What can hang from each mark
Q13: Q556 Q624 Q858
Q556: Q192
Q82: Q471
Q887: Q192 Q246
Q471: Q82
Q624: Q13 Q246
Q634: Q471
Q192: Q634 Q858
Q858: Q13 Q192
Q246: Q887

In the rows, 128 means zero.
Known rows, with every way that one mark hangs from another
Q192{Q858{Q13{Q556 Q624}}}: [176  68 139 127 143 114 165 171 164 158 158 125  81 147  84 108  76 112
 123 136 122 125  67 161 193]
Q13{Q624 Q858}: [150 101 121 122 134 126 156 139 151 112 141 141 117 114 101 117 112 115
 135 143 116 132 106 157 131]
Q887{Q192{Q634 Q858}}: [150 103 131 108  77 139 111 152 191 186 131 125 149 156 112 157  74 121
 149 115 121 107 107 106 154]
Q246{Q887{Q192{Q634}}}: [147 125 137  99  94 154 114 146 196 149 126 140 112 143 124 139 113 130
 164 101 128 123 107 138  99]
Q13{Q556{Q192{Q634 Q858}} Q624}: [186  81 135 106 103 131 136 171 210 141 150 162 107 130  63 167  53  75
 132 117  90 121  81 151 168]
Q82{Q471}: [155 124 141 142 142 131 154 127 147 107 132 127 124 130 109 125 131 132
 131 131 129 144 111 137 139]
Q13{Q556{Q192} Q624 Q858}: [190  92 126 126 140 111 172 160 198 120 141 160  83 122  72 140  97  72
 113 127  94 148  94 172 143]
Q624{Q13{Q858} Q246}: [182 123  95 122 147 127 145 158 172  86 166 135  90 101 115 137 108  91
 128 138 125 136 113 178 130]
Q192{Q634}: [132 119 121 100 102 151 117 124 151 123 137 146 141 126 124 157 114 125
 151 126 125 124 128 140 118]
Q13{Q556 Q624{Q246} Q858{Q192}}: [191  82 112 131 149 121 176 178 196 113 152 151  75  93  64 138  84  52
 125 137  99 149  70 203 138]
Q634{Q471}: [125 116 119 107 152 132 170 125 155 115 137 127 132 134 110 117 131 135
 131 130 107 141 134 138 102]
Q192{Q634{Q471} Q858}: [132  92 114  85 118 150 157 140 190 139 156 132 151 145  90 155  82 124
 149 125 104 134 119 127 125]
Q858{Q13{Q556{Q192} Q624{Q246}}}: [215  95 142 114 154 114 160 175 183 116 162 150  45 121  88 114  80  72
 124 129 110 132  55 205 161]
Q624{Q246{Q887}}: [146 138 131 122 145 139 123 154 148 100 138 131  83 111 122 118 117 107
 148 113 136 137  98 158  99]
Q887{Q192{Q634{Q471}}}: [146 107 118  81 112 147 156 132 207 144 132 137 146 148 111 137 114 137
 158 120 101 124 129 139  99]
Q246{Q887}: [127 135 136 126 136 139 128 142 145 120 132 130 100 129 123 119 130 128
 136 110 135 140 113 136 104]
Q13{Q858}: [137 116 115 124 130 127 152 134 149 129 139 132 123 132 115 140 121 113
 125 135 129 147 126 137 124]
Q887{Q246}: [144 135 124 130 139 138 127 120 143 111 138 148 123 119 143 125 121 128
 132 130 117 139 111 130 126]
Q624{Q246}: [148 132 122 124 137 130 123 140 131 108 136 129 110 109 127 126 115 108
 140 130 130 125 114 150 123]
Q13{Q556{Q192}}: [166 118 134 132 135 112 145 150 175 134 129 147  94 135  99 151 112  85
 105 112 107 143 115 141 140]
Q246{Q887{Q192}}: [141 134 144 127 120 131 125 151 173 154 115 122 100 145 128 110 127 132
 140 103 130 126 107 126 108]
Q887{Q192{Q634{Q471} Q858} Q246}: [163  99 119  90 114 153 151 142 233 155 152 146 147 152 110 143  69 128
 155 120  90 132  96 119 129]
Q858{Q13 Q192{Q634{Q471{Q82}}}}: [171  86 125  80 143 155 218 145 232 123 185 140 117 147  76 135  92 114
 145 139  92 169  75 199 114]
Q858{Q13 Q192}: [149 106 140 123 127 131 152 153 155 164 160 126 100 142 116 128 100 109
 112 133 129 146  79 160 151]

Rows
[147 109 139 105  85 149 112 165 207 177 135 128 120 158 107 148  77 121
 158  99 128 119  92 116 130] => Q246{Q887{Q192{Q634 Q858}}}
[168  87 135  72 118 145 171 160 223 159 187 139 114 171  84 156  52 104
 131 122 104 147  79 147 148] => Q556{Q192{Q634{Q471} Q858{Q13}}}
[150 115 124  77 119 149 157 134 207 114 154 157 132 137  95 161  98 105
 138 117  89 143 121 149  98] => Q556{Q192{Q634{Q471}}}
[170 103 137 138 125 107 143 169 186 163 138 134 101 149  82 160  75  75
 100 111 106 140 100 119 171] => Q13{Q556{Q192{Q858}}}
[174 125 143 119 132 132 124 168 178 117 123 132  76 111 112  87 104 114
 160 113 120 109  71 169 110] => Q13{Q624{Q246{Q887{Q192}}}}
[175 101 129  87 126 140 191 150 245 121 167 143 141 153  60 159  64  97
 140 120  76 155  96 143 125] => Q556{Q192{Q634{Q471{Q82}} Q858}}
[165 126 124 105  98 153 112 126 194 139 132 158 137 132 143 144 103 130
 159 120 110 121 106 131 123] => Q887{Q192{Q634} Q246}
[190 117 102 134 159 118 139 164 168  87 150 137  73 101 109 134 120  90
 123 126 118 125 115 182 142] => Q624{Q13{Q556} Q246}
[159 106 156 122 117 127 139 177 188 199 148 104  82 179 116 105  80 130
 133 108 145 131  64 125 159] => Q246{Q887{Q192{Q858{Q13}}}}
[214 110 116 135 142 107 137 193 209 121 165 136  68 121  80 158  64  54
 101 113 103 129  87 160 178] => Q624{Q13{Q556{Q192{Q858}}} Q246}
[176 105 135 110 147 130 143 153 137 109 161 132  80 113 118  92  96 116
 147 145 130 118  66 192 149] => Q858{Q13{Q624{Q246}}}
[145  98 131  84 109 153 153 163 236 165 143 127 124 163  89 137  80 128
 161 101 106 133  97 125 105] => Q246{Q887{Q192{Q634{Q471} Q858}}}
[155 112 136 103  85 141 114 154 191 155 153 146 137 145  96 181  59  89
 130 113 110 127 100 117 153] => Q556{Q192{Q634 Q858}}
[200  81 141  91 120 136 153 160 204 130 165 168  75 136  86 144  80  91
 137 126 105 131  70 195 157] => Q858{Q13{Q556{Q192{Q634}} Q624}}
[169  91  89  82 130 156 190 156 242 107 186 157 120 117  77 169  94  89
 128 134  86 159 113 189 106] => Q624{Q13{Q858{Q192{Q634{Q471}}}}}
[143  88 103  81 122 157 190 144 223 130 167 153 138 129  77 171  94  92
 137 132  92 168 111 169  94] => Q13{Q858{Q192{Q634{Q471}}}}
[162 119 135 137 115 126 121 148 182 173 132 128 132 149 130 124  79 124
 129 120 113 123  89  98 163] => Q887{Q192{Q858} Q246}
[172 143 118 123 153 138 123 165 167  77 158 132  67  99 123 116 118 107
 137 114 131 129 100 178 109] => Q624{Q13 Q246{Q887}}
[164  96 148  93  92 152 127 174 211 194 158 121  94 177 113 135  66 128
 157 107 143 126  65 136 149] => Q246{Q887{Q192{Q634 Q858{Q13}}}}
[161 113 116  83 123 156 154 123 222 127 142 157 140 139 127 132 106 136
 161 122  90 136 111 142  98] => Q887{Q192{Q634{Q471}} Q246}
[183 113 131 116 134 131 147 173 198 119 136 136  72 114  98  99  98  98
 158 120 122 128  70 177 106] => Q13{Q624{Q246{Q887{Q192}}} Q858}
[198  80 133 122 154 123 168 181 178 129 165 140  53 110  83 114  83  74
 125 138 110 137  44 217 161] => Q858{Q13{Q556 Q624{Q246}} Q192}
[162 138 138 122 129 133 120 163 177 134 123 122  84 128 126 110 113 112
 150 104 133 125  91 148 103] => Q624{Q246{Q887{Q192}}}
[161  93 146 119 130 131 156 157 156 147 162 135  93 125 101 106  91 110
 121 141 114 131  59 182 159] => Q858{Q13{Q624} Q192}
[182  97 136  99  97 149 126 151 210 184 166 140 118 166 132 139  56 129
 153 125 125 126  63 130 173] => Q887{Q192{Q634 Q858{Q13}} Q246}
[194  89 146 117 122 119 137 182 176 171 154 110  87 143 105  92  56 112
 144 135 127 101  46 159 185] => Q887{Q192{Q858{Q13{Q624{Q246}}}}}
